What can hang from each mark
z762: z138 z553 z698
z138: z22 z210 z492 z762
z652: z22 z284
z284: z553 z652
z553: z762
z22: z610 z935
z210: z138
z610: z22
z134: z935
z492: z703

Every row comes from one small tree of marks. The marks that hang from a mark follow it in brackets, in the order of their numbers. Every link used is in the known rows. Which tree was each row made from?
In the rows, 128 means zero.
Known rows
z762[z138 z553]: [ 83 103 116  87 146 100 149 119  96 139 121 106 149 124 161  83 159 152
 154 117 182 161  99 146 137 109  96 116 149]
z553[z762[z138[z210] z698]]: [111 104 120 117 118 117 154 187  98 132 144  86 138 107 148  67 122 150
 143 131 199 170 116 178 157 101  77 123 160]
z210[z138[z492 z762]]: [123 127 126 138 141 121 158 138  73 137 126 121 114 114 126  48 100 124
  95 117 153 165 100 170 140 102 126 146 148]
z652[z22[z610] z284[z553[z762]]]: [146 149 139 154 139 101 158 128  58 134 189 110 123 135 115  80 139 122
  91 140 144 134 126  94 118 158 141 120 149]
z210[z138[z22[z610] z762]]: [119 139  93 103 144 107 146 147  59 140 140 111 127 148 122  57 110 124
 112 121 146 173 102 138 139 117 105 125 143]
z138[z22]: [105 134 116  93 161 110 121 145 109 127 152 113 142 139 120  99 155 143
 121 116 139 180 122 130 136 137 110 119 135]
z134[z935]: [119 139 127 110 129 139 166 126 112 154 126 118 142  93 122 113 153 140
  96 107 160 129 118 120 137 137 131 133 146]
z138[z22 z210 z492]: [102 119 111 107 152 116 132 153 100 114 174 130 127 137 141  39 129 138
 108 141 158 210 122 180 159 140 124 110 109]
z210[z138[z22 z492[z703] z762]]: [118 119 129 119 167  87 148 127  83 118 142  99 132 131 126  30 110 119
 108 130 139 176 125 162 155 111 123 131 141]
z610[z22]: [113 128 124  97 171 126 121 132 123  99 158  95 143 112 128  99 156 131
 115  83 151 157 104 134 111 130 101 127 126]
z284[z553]: [105 135 126 142 154 113 140 113 101 141 127  99 130 125 116 100 152 136
 111 121 154 144 129 154 116 132 113 144 129]
z138[z22 z210 z762]: [116 126 108  95 131 105 143 166  63 129 169 109 148 148 133  46 127 162
 138 122 154 219 110 170 172 106 103 122 113]
z284[z553[z762] z652[z22[z935]]]: [136 155 172 154 176  89 147 115  67 137 164  66 139 115 117  87 157 125
  77 150 180 179 148 143 117 184 109 113 153]
z553[z762[z138[z22] z698]]: [101 108 118 100 135 104 136 180 100 126 153  75 142 118 143  78 146 156
 147 133 183 170 129 158 149 111  77 121 165]
z553[z762[z138[z210 z492] z698]]: [106 100 125 125 118 120 155 184  98 127 152  96 127 103 157  47 117 150
 133 139 200 172 116 192 160 107  91 123 151]
z284[z553[z762[z138 z698]]]: [ 99 114 127 137 138 101 148 143  92 138 132  67 133 114 135  80 148 150
 134 137 188 144 140 176 128 116  86 141 149]
z652[z284]: [136 128 131 139 137 117 150 130 102 138 156 149 127 131 105  98 145 133
 107 115 135 148 102 104 131 125 127 136 131]
z284[z553[z762] z652[z22[z610]]]: [121 158 154 158 161  99 131 109  49 140 166  72 134 125 121  79 143 129
  84 135 176 161 142 133 107 176 113 106 148]
z652[z22[z610] z284[z553]]: [135 152 138 151 146  95 155 109  64 134 184 121 123 143 112  78 134 120
  83 146 135 131 121  94 115 160 152 131 140]
z652[z22[z935] z284]: [160 149 161 131 159  97 171 140  96 128 185 133 134 125 108  99 142 116
  74 149 134 160 111  91 135 163 150 131 158]
z553[z762[z138[z22[z610] z210] z698]]: [105 110  97  96 121 109 146 191  86 129 163  87 139 131 153  57 125 149
 148 142 196 180 119 166 158 119  73 108 148]
z652[z22[z610 z935] z284[z553[z762]]]: [167 155 140 149 148  94 178 137  68 135 195 115 123 135 117  88 145 110
  80 162 149 145 123  90 118 182 137 119 145]
z762[z138[z22[z935] z210] z553 z698]: [ 77  91  94  59 150  75 162 164  94 132 157  92 159 145 170  44 143 153
 150 186 213 204 129 182 175 128  61 109 118]
z492[z703]: [124 121 146 125 172 103 143 121 144 126 129 105 155 119 120 105 134 121
 125 103 136 140 122 126 137 124 118 128 143]
z553[z762[z138[z22[z610 z935]] z698]]: [116 120 106  91 136 104 153 189  99 131 163  88 137 124 150  83 142 142
 140 146 189 171 120 148 144 135  75 114 156]
z762[z138 z553 z698]: [ 69  91 113  86 139  95 150 143  99 142 125  93 153 125 160  72 140 161
 152 147 204 153 119 165 148 102  72 128 142]
z284[z553[z762]]: [121 128 127 148 145 120 144 133  96 140 132  84 129 115 120 102 159 141
 122 114 164 148 134 152 118 131  99 130 141]
z284[z553 z652[z22]]: [104 156 171 154 178  88 125  86  64 138 152  77 141 125 112  79 146 131
  74 140 164 164 143 147 113 166 126 128 143]

Write each row's tree
[104 108 117 105 125 115 153 161  74 150 138 104 152 129 135  76 131 174
 143 126 180 169 115 158 155  94  80 139 121]
z138[z762[z553 z698]]
[ 74  97  98  65 148  85 144 131  82 127 145  99 155 146 170  46 156 155
 161 138 187 202 112 163 162 115  86  96 129]
z762[z138[z22 z210] z553]
[ 80 108 130 116 136 106 146 151 110 129 142 108 126 110 154  57 117 148
 121 149 187 150 115 188 143 107 109 152 147]
z762[z138[z492] z698]
[120 120 109 108 144  95 152 150  74 114 190 120 139 155 154   9 104 139
 131 137 151 205 116 173 170 127 128 109  92]
z138[z22[z610] z210 z492[z703] z762]
[106 128 114 115 168 109 137 134  96 123 138 117 116 127 124  53 121 112
  90 134 146 173 120 156 138 132 121 124 147]
z210[z138[z22 z492]]
[154 161 138 144 156  88 176 120  73 137 189 128 123 142 114  89 139 106
  72 166 141 142 120  93 118 184 149 129 134]
z652[z22[z610 z935] z284[z553]]
[137 132 158 157 142  92 155 137  70 129 181  89 132 122 106  74 142 137
  92 157 151 140 145 118 134 141 129 137 157]
z652[z22 z284[z553[z762[z698]]]]
[106 106 131 124 126 119 149 176 105 128 147  93 126 101 152  70 130 151
 132 132 192 156 120 176 145 108  93 131 163]
z553[z762[z138[z492] z698]]
[143 138 161 158 145  95 154 124  69 127 179  94 130 122 106  80 150 131
  92 140 140 142 136 107 129 144 140 130 160]
z652[z22 z284[z553[z762]]]
[ 99 102 124 118 127 120 154 156  73 140 151 117 136 121 148  49 123 172
 128 140 185 172 119 181 155 102 102 140 110]
z138[z492 z762[z553 z698]]
[114 114 119 125 143 116 161 131  66 139 122 119 122 121 136  43 111 132
 107 122 166 169 103 167 144 102 113 131 139]
z210[z138[z492 z762[z553]]]
[117 110 129 111 151  88 148 145  84 107 181 106 146 142 146  11 116 148
 133 136 149 214 127 186 180 113 126 120 102]
z138[z22 z210 z492[z703] z762]
[122 128 112 101 162 109 154 165 109 116 181 135 127 138 144  49 134 124
  96 162 162 223 119 177 161 164 121 109 104]
z138[z22[z935] z210 z492]
[ 56  80 100  74 143  84 145 151  85 121 161  98 147 140 177  13 131 163
 147 180 211 199 132 202 176 116  81 110 113]
z762[z138[z22 z210 z492] z553 z698]
[105  99 108 104 114 116 164 173  64 147 146 107 155 133 144  45 111 171
 145 138 195 194 113 187 176  90  76 129 103]
z138[z210 z762[z553 z698]]
[114 107  94  71 138  89 168 188  65 137 174 102 160 153 147  40 133 164
 140 175 194 233 128 180 187 126  65 114  91]
z138[z22[z935] z210 z762[z553 z698]]
[104 115 104  97 128 109 139 184  94 130 159  85 138 127 148  77 138 151
 147 133 185 164 122 148 143 121  76 115 159]
z553[z762[z138[z22[z610]] z698]]
[121 132 113 111 177 103 154 142 102 125 145 122 115 128 127  61 126 103
  80 151 150 183 118 155 139 152 120 123 143]
z210[z138[z22[z935] z492]]
[116 115 117 121 110 122 160 183  73 143 150 111 142 127 131  51  97 163
 130 131 181 188 107 191 172  90  92 146 115]
z138[z210 z762[z698]]
[139 163 154 152 169  94 149 118  58 142 173  77 133 125 124  86 147 118
  76 151 181 171 140 130 109 195 109 106 145]
z284[z553[z762] z652[z22[z610 z935]]]
[132 169 153 126 171 105 142 125  80 141 172 118 138 128 123  99 128 113
  68 139 165 177 110 112 116 189 126 108 146]
z284[z652[z22[z610 z935]]]
[ 99 118 122 107 137 106 132 169  75 123 176 108 134 136 136  41 126 170
 121 147 160 192 132 182 159 112 110 145 114]
z138[z22 z492 z762[z698]]
[117 113 134 126 132 124 148 157 104 126 144 102 124 100 153  77 144 144
 135 106 175 163 104 159 132 113 110 121 169]
z553[z762[z138[z492]]]
[115 117 101  87 157  87 163 160  68 141 138  95 143 140 127  54 124 134
 115 160 174 191 126 157 159 121  74 127 133]
z210[z138[z22[z935] z762[z553 z698]]]
[ 96 132 143 138 163  82 124 102  61 135 148  63 139 130 133  64 168 146
 121 135 185 183 144 163 120 148  88 114 140]
z284[z553[z762[z138[z22]]] z652]
[117 109 128 127 123 125 155 164  97 124 151 105 125 103 157  58 131 142
 137 115 184 178 103 177 148 112 109 115 158]
z553[z762[z138[z210 z492]]]
[103 131  91 104 144 122 135 156  89 120 183 144 120 151 151  38 117 128
 106 142 158 201 110 164 151 156 126 100  97]
z138[z22[z610] z210 z492]
[165 159 139 126 150 103 175 143  86 134 194 147 127 137 116  98 130 107
  74 150 136 150  99  77 126 178 152 120 148]
z652[z22[z610 z935] z284]
[115 139 148 161 159 105 128 108  72 145 141  79 136 120 116  87 159 140
 104 123 181 171 143 153 111 154  92 118 131]
z284[z553[z762] z652]
[ 99  99 116 107 128 107 144 186  93 118 167  87 133 116 158  39 127 154
 139 149 195 189 129 190 165 114  86 115 148]
z553[z762[z138[z22 z210 z492] z698]]
[107 165 155 151 171  93 128  88  57 143 160  88 135 136 118  79 136 125
  74 141 165 157 137 135 105 178 128 120 133]
z284[z553 z652[z22[z610]]]
[ 98 111 146 121 159  93 149 114 125 116 137 109 134 112 156  62 132 129
 131 118 159 149 108 164 137 112 134 134 154]
z762[z138[z492[z703]]]
[109 107 127 117 125 117 148 178 105 135 139  84 138 104 142  88 134 151
 142 122 190 152 117 160 144 103  79 129 170]
z553[z762[z138 z698]]
[117 163 154 130 163 110 127 118  72 140 164 113 139 129 120  91 124 124
  77 120 158 166 112 115 115 170 130 108 149]
z284[z652[z22[z610]]]
[131 160 171 129 178 101 140 122  88 137 163 107 145 119 116  99 138 119
  70 137 163 183 119 125 125 177 126 115 154]
z284[z652[z22[z935]]]
[ 60  85  94  63 141  80 144 155  85 130 150  86 158 144 167  35 138 163
 159 169 209 195 131 184 175 110  64 110 122]
z762[z138[z22 z210] z553 z698]
